What can hang from each mark:
G: L Q
A: G
X: L M
L: G M Q X
Q: F G L
M: L X
F: Q

Every row comes from one small tree of marks. Brackets hold a mark, then the marks that hang from it, in alphabetical order. Every link used is in the known rows. Which tree was each row made from?
Known rows:
{G {Q {L {M X}}}}: [ 0.074  1.358  2.632  0.082 -2.100  0.478 -2.527 -2.855 -1.697  2.385
 -1.937 -3.938  0.897 -3.060 -1.051  1.231  2.353  1.434 -2.588  2.374
 -0.422 -2.888  1.097 -1.512 -0.593]
{A {G L Q}}: [-2.596  0.004  0.940 -0.786 -0.978 -0.452 -2.754 -2.177 -4.066  1.464
 -1.946 -3.465  1.776 -1.656  0.424 -0.871  0.156  0.954 -1.895  1.320
 -0.991 -0.753  2.406 -2.277 -0.540]
{M {L {Q G}} X}: [-1.634  1.058  1.702 -0.411 -0.510  0.992 -2.487 -2.715 -2.399 -0.075
 -3.139 -2.939  1.889 -3.636 -1.747  1.264  1.052  2.567 -2.512 -0.453
  0.465 -2.343  4.262 -0.544 -1.196]
{X L M}: [ 0.512  0.581  1.165 -1.118 -0.887 -2.148 -2.193  1.691  1.732  1.304
 -0.632 -3.896  1.385 -0.823 -1.832  1.944 -0.375  1.378 -0.390  1.399
 -0.149 -3.847  1.445 -1.842 -0.746]
{Q F G}: [-2.481  1.261  1.309 -0.396 -0.936 -1.033 -2.415  0.236 -1.429  1.131
 -2.688 -4.836  0.968 -1.435 -0.664  0.452  0.086  1.549 -2.503  0.803
 -1.711 -2.136  2.724 -0.157 -0.907]
{L {Q F G}}: [-2.071  1.152  1.050 -0.874 -0.642 -0.363 -2.695  0.408 -2.841  0.322
 -3.403 -4.140  0.630 -1.810 -1.034  0.034 -1.219  2.052 -2.190  0.079
 -2.501 -1.682  2.870  0.224 -0.992]
{A {G {L M X} Q}}: [-2.481  1.343  0.577 -0.636 -1.420  0.402 -3.242 -1.328 -3.954  3.302
 -2.163 -5.464  1.755 -3.173 -0.150  0.338  0.710  0.342 -2.540  1.845
 -0.710 -0.238  1.406 -2.408 -0.384]
{L M {Q F} X}: [-1.018  1.397  0.744 -0.097 -1.819  0.335 -3.078  1.914 -2.218  1.717
 -2.772 -6.135  0.571 -1.715 -1.776  1.337 -0.818  0.691 -2.427 -0.226
 -1.815 -2.171  1.253 -0.270 -0.772]
{L G M Q X}: [-0.390  1.630  1.112 -0.357 -0.705  0.322 -3.159  0.543 -2.002  2.765
 -1.666 -6.420 -0.040 -3.069 -2.610  2.352 -0.066  0.785 -1.299 -0.054
 -0.637 -1.920 -0.418 -0.868 -0.583]
{Q F G {L M X}}: [-1.448  3.012  1.513 -0.164 -1.785  0.625 -3.190  0.329 -1.067  4.129
 -2.640 -6.551  1.268 -4.072 -1.379  0.941  1.445  1.018 -3.186  1.731
 -1.665 -2.506  1.154 -1.156 -0.248]
{L G {M X}}: [-1.913  1.430  2.590  0.496 -0.944 -0.267 -2.418 -1.203 -0.353  1.665
 -0.570 -6.097  0.017 -2.516 -2.101  2.746  1.419  1.113 -1.482  0.858
  0.714 -3.673  1.167 -0.831 -0.685]
{A {G {L M} {Q F}}}: [-3.533  0.910  1.235 -0.373 -1.618 -0.152 -2.934 -1.437 -4.597  2.943
 -2.788 -4.970  0.630 -1.900  0.126 -0.820 -0.116  1.105 -2.388  2.215
 -2.094 -1.362  2.935 -1.786 -0.272]
{G {L X}}: [-1.261  0.466  0.787 -0.572 -0.916  0.013 -2.975 -0.142 -0.949  1.956
 -2.014 -5.154  2.146 -2.265 -0.717  1.024 -0.188  0.035 -2.267  0.618
 -0.048 -2.006  1.139 -1.838 -0.578]
{A {G {L Q}}}: [-3.077 -0.237  0.655 -0.801 -0.520  0.137 -2.820 -0.695 -4.060  0.133
 -2.064 -3.735  1.931 -2.129 -0.599 -0.310 -1.290  0.911 -1.148  0.366
 -1.083 -0.991  2.585 -1.888 -0.605]
{F {Q G {L {X M}}}}: [ 0.279  2.565  1.175 -0.348 -0.393 -0.747 -3.323  0.610  0.806  2.266
 -3.454 -3.808  2.990 -4.169 -1.362  1.550  2.190  1.786 -2.324  0.485
 -1.304 -2.039  0.604 -1.487 -1.012]
{M L}: [-0.648  0.064  1.120  0.154 -1.597 -0.414 -2.012 -1.330 -1.398  0.655
 -1.183 -3.190  1.887 -1.418 -1.534  1.846  0.873  0.994 -1.948  0.054
  0.248 -3.402  1.781 -2.090 -0.767]
{M X}: [-1.267  0.510  1.914  0.264 -1.518 -0.443 -2.052 -0.291 -0.002 -0.553
 -1.321 -4.483  1.831 -0.970 -1.027  1.803  0.778  0.944 -2.160  0.143
  0.537 -3.296  2.371 -0.814 -1.103]
{X {L {G {Q F}}}}: [ 0.285  2.029  1.944 -1.068 -1.180 -0.999 -2.500 -0.555 -1.802  3.323
 -1.822 -5.304 -0.745 -1.424 -1.238 -0.282 -0.871  2.599 -1.028  0.642
 -1.616 -3.021  0.513 -1.875 -0.277]
{Q {L M}}: [-0.480  0.660  2.025  0.137 -1.910 -0.357 -2.476 -0.759 -1.205  2.341
 -0.531 -4.476  1.002 -2.220 -1.673  1.978  1.325  0.393 -1.835  2.258
 -1.099 -3.563 -0.103 -2.090 -0.354]
{X {L G M {Q F}}}: [-0.401  1.889  2.139 -0.955 -1.068 -0.425 -2.722  0.925 -2.075  2.825
 -1.779 -6.415 -1.361 -2.033 -2.757  1.179 -1.525  2.171 -0.228  0.668
 -1.928 -3.307  0.212 -1.329 -0.214]
{F {Q {L X}}}: [ 0.688  1.872  1.556  0.312 -1.667 -0.016 -2.973  0.328 -0.193  1.251
 -2.058 -4.639  2.543 -2.542 -0.951  1.282  1.594  0.686 -2.485 -0.622
 -1.312 -2.395 -1.177 -2.208 -0.780]
{G L}: [-1.787 -0.562  1.455 -0.589 -0.678 -0.648 -2.510 -1.118 -1.746  1.027
 -1.751 -3.872  1.608 -1.439 -0.691  0.745 -0.265  0.548 -1.739  1.476
 -0.522 -2.673  1.268 -1.755 -0.563]
{G {L M}}: [-1.944 -0.269  1.814 -0.344 -1.112 -0.558 -2.603 -1.224 -2.112  2.033
 -1.408 -4.495  0.767 -1.824 -1.280  1.738  0.295  0.200 -1.765  2.516
 -0.684 -2.790  0.995 -1.764 -0.378]
{G {L Q {X M}}}: [-0.474  0.375 -0.010 -1.219  0.049 -0.192 -3.459  0.718 -1.003  1.907
 -3.320 -3.731  2.249 -2.835 -1.770  0.861 -1.202  1.095 -1.418  0.522
 -0.482 -2.068  1.892 -0.710 -0.793]
{X {L {Q F G}} M}: [-0.605  1.605  1.004 -1.898 -0.228 -1.369 -2.776  1.820 -0.400  1.496
 -3.329 -3.958  0.769 -2.036 -2.089  0.531 -1.804  2.981 -0.909  0.769
 -2.138 -2.688  3.016 -0.365 -0.845]
{M {L {G {Q F}}} X}: [-1.239  2.197  2.139  0.328 -1.253  0.585 -2.526 -3.220 -2.663  2.412
 -3.061 -4.398  0.588 -2.604 -1.356 -0.008  1.028  2.975 -2.532 -0.453
  0.347 -3.685  3.029 -1.147 -0.653]
{M {L G} X}: [-1.401  1.364  2.189  0.545 -0.939  0.514 -2.235 -2.796 -0.651  1.398
 -1.064 -4.562  1.423 -2.944 -2.072  1.863  1.816  1.938 -1.656 -0.641
  2.025 -4.249  2.435 -1.519 -0.730]

Which tree is each row?
[-2.410  0.181  1.432 -0.665 -1.048  0.122 -3.055 -0.260 -3.639  2.005
 -3.376 -4.572  0.031 -1.959 -1.557  0.315 -1.646  1.121 -1.962  1.663
 -2.442 -2.508  1.780 -0.876 -0.379] => {G {L M {Q F}}}
[ 1.129  1.779  1.105  0.100 -1.128 -0.800 -3.129  1.382  1.033  1.731
 -2.601 -3.775  3.009 -2.798 -1.489  1.675  1.559  1.144 -1.980  0.055
 -1.062 -2.915 -0.337 -1.849 -0.895] => {F {Q {L {X M}}}}
[-1.227  1.412  2.065 -0.347 -1.199 -0.288 -2.640 -1.427 -1.568  2.724
 -1.324 -4.555  0.887 -3.456 -1.621  1.886  1.944  0.936 -2.087  2.917
 -1.351 -2.426  0.758 -1.578 -0.313] => {Q G {L M}}
[-1.386  1.529  1.910 -0.099 -1.351 -0.706 -2.735 -1.017 -3.062  3.618
 -2.447 -5.539 -1.287 -1.409 -1.377  0.749  0.251  1.689 -1.723  1.358
 -1.773 -2.660  0.664 -1.121 -0.381] => {L {G {Q F}} M}
[-0.914  1.809  1.337  0.078 -1.030 -0.166 -2.915  0.676 -0.394  3.389
 -0.621 -7.098  0.436 -2.587 -2.213  2.847  0.969  0.234 -1.502  0.565
 -0.045 -2.486 -0.376 -1.440 -0.397] => {L G M X}
[-0.476  1.434  2.319 -1.492 -0.489 -0.106 -2.401 -0.611 -0.707  0.153
 -2.279 -4.273  1.210 -3.230 -1.620  1.121 -0.580  2.567 -1.462  0.343
 -0.405 -2.055  2.757 -0.463 -1.093] => {M {X {L {Q G}}}}
[-1.601  1.737  1.123 -0.098 -2.097 -0.112 -2.624 -0.908 -3.446  2.230
 -1.996 -4.243  1.673 -1.809  0.245 -1.725  0.555  1.662 -2.504  0.761
 -2.162 -2.057  2.114 -1.958 -0.427] => {A {G {Q F L}}}
[-2.146  1.714  1.697 -0.471 -0.459 -0.209 -3.447 -1.025 -2.203  2.824
 -3.868 -5.235  1.476 -3.975 -1.111  1.934  1.628  0.753 -2.849  0.979
 -1.366 -0.386  0.458 -1.838 -0.760] => {F {Q {G {L M X}}}}
[-3.847  0.268  1.405 -0.164 -1.092 -0.358 -2.642 -0.761 -2.930  1.559
 -0.741 -5.116  1.349 -2.071 -0.694  0.954  0.462  0.105 -1.540  2.118
 -0.676 -1.837  1.911 -2.239 -0.263] => {A {G {L M}}}
[-0.843  1.186  0.173 -0.974 -0.838 -0.542 -3.473  0.028 -1.475  3.419
 -4.507 -4.154  1.768 -2.139 -0.581 -0.518 -0.569  1.553 -2.625  1.165
 -1.380 -2.225  2.563 -0.881 -0.617] => {G {L {X M}} {Q F}}
[-1.957  2.100  0.869 -0.649 -1.022  0.439 -3.222  1.181 -2.514  2.373
 -3.505 -6.180  0.614 -2.993 -1.680  1.287 -0.533  1.247 -2.855  0.271
 -2.215 -1.145  2.090  0.111 -0.868] => {L M {Q F G} X}
[-1.725  2.617  2.890  0.742 -1.663  0.883 -2.754 -1.049 -0.448  3.323
 -1.537 -6.692  0.071 -3.494 -2.139  1.011  1.696  1.760 -2.017  1.194
 -0.433 -4.704  1.178 -1.021 -0.180] => {Q F {L G {M X}}}
[-0.281  2.501  0.875 -0.050 -1.386  0.664 -3.012 -1.536 -2.820  3.960
 -3.119 -5.292  0.927 -2.992 -1.411  0.060  0.388  2.158 -2.673 -0.902
 -0.452 -2.829  1.509 -1.865 -0.418] => {M {L {G {Q F}} X}}
[-0.903  0.544  0.860 -0.072 -1.502  0.208 -2.403 -0.467 -3.318  0.481
 -2.905 -3.126  1.182 -1.265 -1.750  0.431 -1.087  1.915 -2.120 -1.105
 -1.309 -3.403  2.753 -1.111 -0.753] => {M {L {Q F}}}
[-0.716  2.458  1.148 -0.147 -1.504 -0.037 -3.155 -0.004 -2.656  4.438
 -2.651 -6.654 -0.470 -2.562 -1.262  1.053  0.194  1.376 -2.335  0.589
 -1.472 -2.001  0.148 -1.044 -0.396] => {L {G {Q F}} M X}
[ 0.183  2.153  0.637 -0.775 -0.364 -0.359 -3.154  0.645  1.095  3.072
 -2.333 -4.433  2.720 -3.965 -1.711  1.576  1.714  1.396 -2.165  1.693
 -0.218 -2.490  1.533 -1.029 -0.723] => {Q G {L {X M}}}
[-3.149  1.381  0.203 -0.616 -1.076  0.897 -3.361  1.085 -3.575  1.311
 -3.271 -5.867  2.355 -2.462 -0.460 -1.371 -1.864  0.926 -2.478 -0.743
 -1.634 -0.879  2.839 -1.173 -0.504] => {A {G {L {Q F} X}}}
[-1.438  2.166  0.382 -0.513 -0.872  1.025 -3.096 -0.366 -2.958  2.041
 -4.110 -4.604  1.808 -3.374 -1.629  0.339 -0.232  2.120 -3.158 -1.191
 -1.202 -1.823  3.054 -0.556 -0.899] => {M {L {Q F G} X}}
[-3.100  1.359  2.969 -0.207 -0.539 -0.244 -2.915 -2.805 -2.110  0.920
 -3.800 -4.363  1.239 -3.724 -0.916  1.850  2.069  1.588 -2.783  1.792
 -0.696 -1.525  2.361 -1.267 -0.989] => {F {Q {G {L {M X}}}}}
[-1.214  1.217  1.368 -0.084 -0.826  0.478 -2.671 -0.925 -3.090  2.043
 -2.680 -4.183  0.242 -2.196 -2.354  0.307 -0.912  2.406 -1.364 -1.405
 -0.963 -3.613  2.057 -1.156 -0.531] => {M {L G {Q F}}}
[-0.779  0.770  0.524 -1.121  0.274 -0.524 -2.655 -1.033 -2.012  1.035
 -3.335 -1.825  1.871 -3.125 -2.303  1.539  0.167  2.643 -1.580  0.435
 -0.363 -2.589  3.832 -0.686 -1.125] => {X {M {L {Q G}}}}
[-0.688  1.221  1.133 -0.307 -1.754 -0.056 -2.541 -1.565 -3.010  1.533
 -1.042 -3.519  1.946 -2.421  0.065 -0.638  1.316  1.100 -2.002  1.115
 -1.358 -1.590  1.229 -2.572 -0.496] => {A {G {Q L}}}
[-2.984  0.650  2.208 -0.224 -1.186  0.856 -2.980 -1.214 -3.007  1.425
 -3.657 -5.052  0.474 -2.753 -1.383  0.438 -0.813  1.572 -2.450  1.184
 -1.101 -2.957  3.220 -0.230 -0.562] => {G {L {M X} {Q F}}}
[-4.111  1.702  2.350 -0.273 -0.799  0.315 -2.906 -1.954 -1.912  2.407
 -3.503 -5.697  0.808 -3.269 -0.879  0.782  0.898  1.706 -3.240  2.386
 -0.747 -2.464  4.012 -0.213 -0.555] => {Q F {G {L {M X}}}}
[-0.992  0.575  0.319 -0.772 -0.387 -0.771 -3.125  0.725  0.407  2.254
 -2.572 -4.512  2.666 -2.373 -1.289  1.364 -0.137  0.455 -1.669  1.104
  0.235 -2.713  1.809 -1.372 -0.647] => {G {L {X M}}}
[-1.461  0.181  1.206 -0.668 -1.268 -0.577 -2.803 -1.677 -3.419  2.318
 -3.533 -3.698  0.726 -1.405  0.117 -1.060 -0.709  1.611 -2.600  1.446
 -2.043 -2.153  2.241 -1.347 -0.542] => {G L {Q F}}
[-0.199  2.224  2.268 -0.960 -1.490 -0.981 -2.525 -0.407 -1.816  4.465
 -1.667 -6.109 -1.410 -2.076 -1.763  0.691 -0.384  2.200 -0.978  1.512
 -1.813 -3.091  0.018 -1.864 -0.136] => {X {L {G {Q F}} M}}
[-3.310  0.692  0.765 -0.548 -1.316 -0.319 -2.844 -1.372 -4.299  1.888
 -3.031 -4.108  1.619 -1.362  0.779 -1.971 -0.680  1.312 -2.470  1.012
 -2.020 -1.199  3.124 -1.822 -0.512] => {A {G L {Q F}}}
[-0.897  2.693  1.098 -0.234 -1.324  0.600 -3.061  0.498 -0.668  3.103
 -2.887 -5.875  2.116 -3.740 -0.878 -0.118  0.998  1.232 -3.290  0.818
 -1.678 -2.498  1.371 -0.849 -0.486] => {Q F G {L X}}
[ 1.109  1.270  1.911 -1.314 -0.833 -1.242 -2.314 -1.113 -1.396  2.820
 -1.118 -4.673 -0.449 -1.750 -1.350  0.646 -0.295  2.220 -0.497  0.727
 -0.733 -2.355 -0.195 -2.452 -0.400] => {X {L {G Q}}}
[ 0.031  2.386  1.660 -0.186 -0.999 -0.036 -3.159 -0.513 -0.834  1.857
 -2.960 -4.647  2.597 -3.887 -0.872  1.162  2.325  1.123 -2.921 -0.062
 -1.598 -1.361 -0.326 -1.904 -0.925] => {F {Q G {L X}}}
[-2.173 -0.104  1.233 -0.775 -0.762 -0.022 -2.941 -0.333 -3.629  0.850
 -3.420 -3.937  0.725 -1.347 -0.885 -0.803 -2.113  1.413 -1.926  0.458
 -2.189 -2.496  2.484 -0.868 -0.550] => {G {L {Q F}}}
[-1.060  1.566  2.438  0.058 -1.147 -0.194 -2.498 -2.415 -1.902  2.209
 -1.783 -5.161 -0.482 -2.654 -1.387  1.778  1.696  1.810 -1.739  1.532
  0.209 -2.558  1.505 -0.825 -0.752] => {L {G Q} {M X}}
[-0.162  2.051  1.186  0.229 -2.175  0.489 -2.911  1.173 -0.351  2.601
 -1.888 -5.865  2.136 -2.111 -1.050  0.147  0.298  0.650 -2.899  0.076
 -1.536 -3.509  0.875 -1.327 -0.341] => {Q F {L X}}
[-0.464  2.064  0.146 -0.600 -0.239 -0.369 -3.332  2.511 -0.398  2.458
 -3.361 -5.767  0.822 -2.417 -2.453  0.682 -1.410  2.059 -1.130 -1.021
 -1.099 -2.956  1.649  0.268 -0.740] => {L G {Q F} {X M}}
[-1.300  1.041  1.387 -0.310 -0.693 -0.251 -2.779  0.662 -2.348  0.902
 -2.446 -5.105 -0.206 -1.445 -1.698  0.172 -1.421  2.032 -1.013 -0.789
 -1.904 -2.824  1.344 -0.413 -0.612] => {L G {Q F}}
[-0.590  1.556  2.001  0.136 -0.984  0.518 -2.392 -3.969 -2.288  2.139
 -1.979 -3.567  1.013 -3.112 -1.482  1.137  1.628  2.567 -2.020 -0.238
  1.238 -3.245  2.395 -1.629 -0.769] => {M {L {G Q}} X}
[-0.805  1.843  2.114  0.233 -1.275 -0.081 -2.715 -0.353 -0.928  2.962
 -1.395 -5.710  0.575 -2.441 -1.595 -0.119  0.610  1.614 -1.556  0.619
 -1.493 -4.159  0.253 -1.401 -0.088] => {Q F {L G}}
[-2.524  1.852  0.327 -1.053  0.098 -0.514 -3.437  0.928 -0.396  3.294
 -4.238 -4.970  2.240 -3.226 -1.057  0.138 -0.177  1.539 -2.796  1.375
 -0.794 -2.080  3.600 -0.336 -0.621] => {Q F {G {L {X M}}}}
[-0.819  1.374  2.688  0.504 -2.112  0.566 -2.420 -1.304 -0.324  1.576
 -0.755 -5.086  1.274 -3.185 -1.631  2.157  2.276  0.829 -2.324  1.998
  0.018 -4.057  1.169 -1.346 -0.540] => {Q {L {M X}}}
[-0.426  2.115  1.194 -0.549 -1.026  0.412 -3.033 -0.348 -0.461  2.721
 -1.698 -5.228  2.551 -3.780 -1.110  1.071  1.643  0.894 -2.784  1.107
 -0.730 -1.942  0.813 -1.443 -0.621] => {Q G {L X}}
[-1.489  2.377  3.325  0.305 -1.458  0.172 -2.766 -2.205 -1.098  1.422
 -2.768 -4.396  1.496 -4.381 -1.209  1.979  3.388  1.751 -2.666  1.663
 -1.202 -2.334  0.928 -1.306 -0.927] => {F {Q G {L {M X}}}}
[-3.330  1.206  0.677 -0.243 -1.334  0.396 -3.068  0.084 -2.378  2.373
 -1.185 -6.349  2.187 -2.966 -0.892  1.196  0.484 -0.370 -2.158  1.437
 -0.025 -1.206  1.539 -2.306 -0.274] => {A {G {L M X}}}
[-1.701  1.519  0.892 -0.894  0.388 -1.196 -3.524  0.023 -0.385  2.094
 -4.457 -3.689  2.713 -3.686 -1.166  1.280  0.989  1.505 -2.247  0.712
 -0.960 -1.266  1.826 -1.099 -1.049] => {F {Q {G {L {X M}}}}}
[-0.087  1.489  1.963 -0.005 -2.489 -0.108 -2.775 -1.402 -2.826  3.559
 -2.387 -4.389  0.029 -2.356 -0.803  0.034  0.927  1.362 -2.556  2.460
 -2.532 -3.006  0.649 -1.721 -0.346] => {G {Q F {L M}}}
[-0.372  2.660  1.332  0.260 -1.351  0.685 -3.123  0.521 -0.318  4.034
 -1.599 -6.924  1.409 -3.188 -1.670  0.106  0.769  1.226 -2.025 -0.267
 -0.882 -3.602 -0.136 -1.448 -0.108] => {Q F {L G X}}
[ 0.019  2.871  0.804 -0.048 -0.914 -0.162 -3.312  1.671  0.692  4.447
 -2.416 -6.124  1.601 -3.346 -2.233  0.500  0.702  1.663 -1.549  0.494
 -0.503 -4.242  0.529 -1.055 -0.207] => {Q F {L G {X M}}}
[-2.217  0.979  0.308 -0.814 -1.136  0.232 -3.202 -1.059 -3.660  2.223
 -2.431 -4.700  2.655 -2.549  0.453 -0.775  0.106  0.613 -2.511  0.456
 -0.719 -0.163  1.923 -2.348 -0.553] => {A {G {L X} Q}}
[-2.639  1.027 -0.127 -0.629 -0.334 -0.468 -3.132  1.269 -0.580  1.981
 -1.925 -5.083  3.368 -2.198 -0.854  0.550 -0.074  0.434 -1.623  0.754
  0.513 -1.823  2.638 -1.739 -0.560] => {A {G {L {X M}}}}
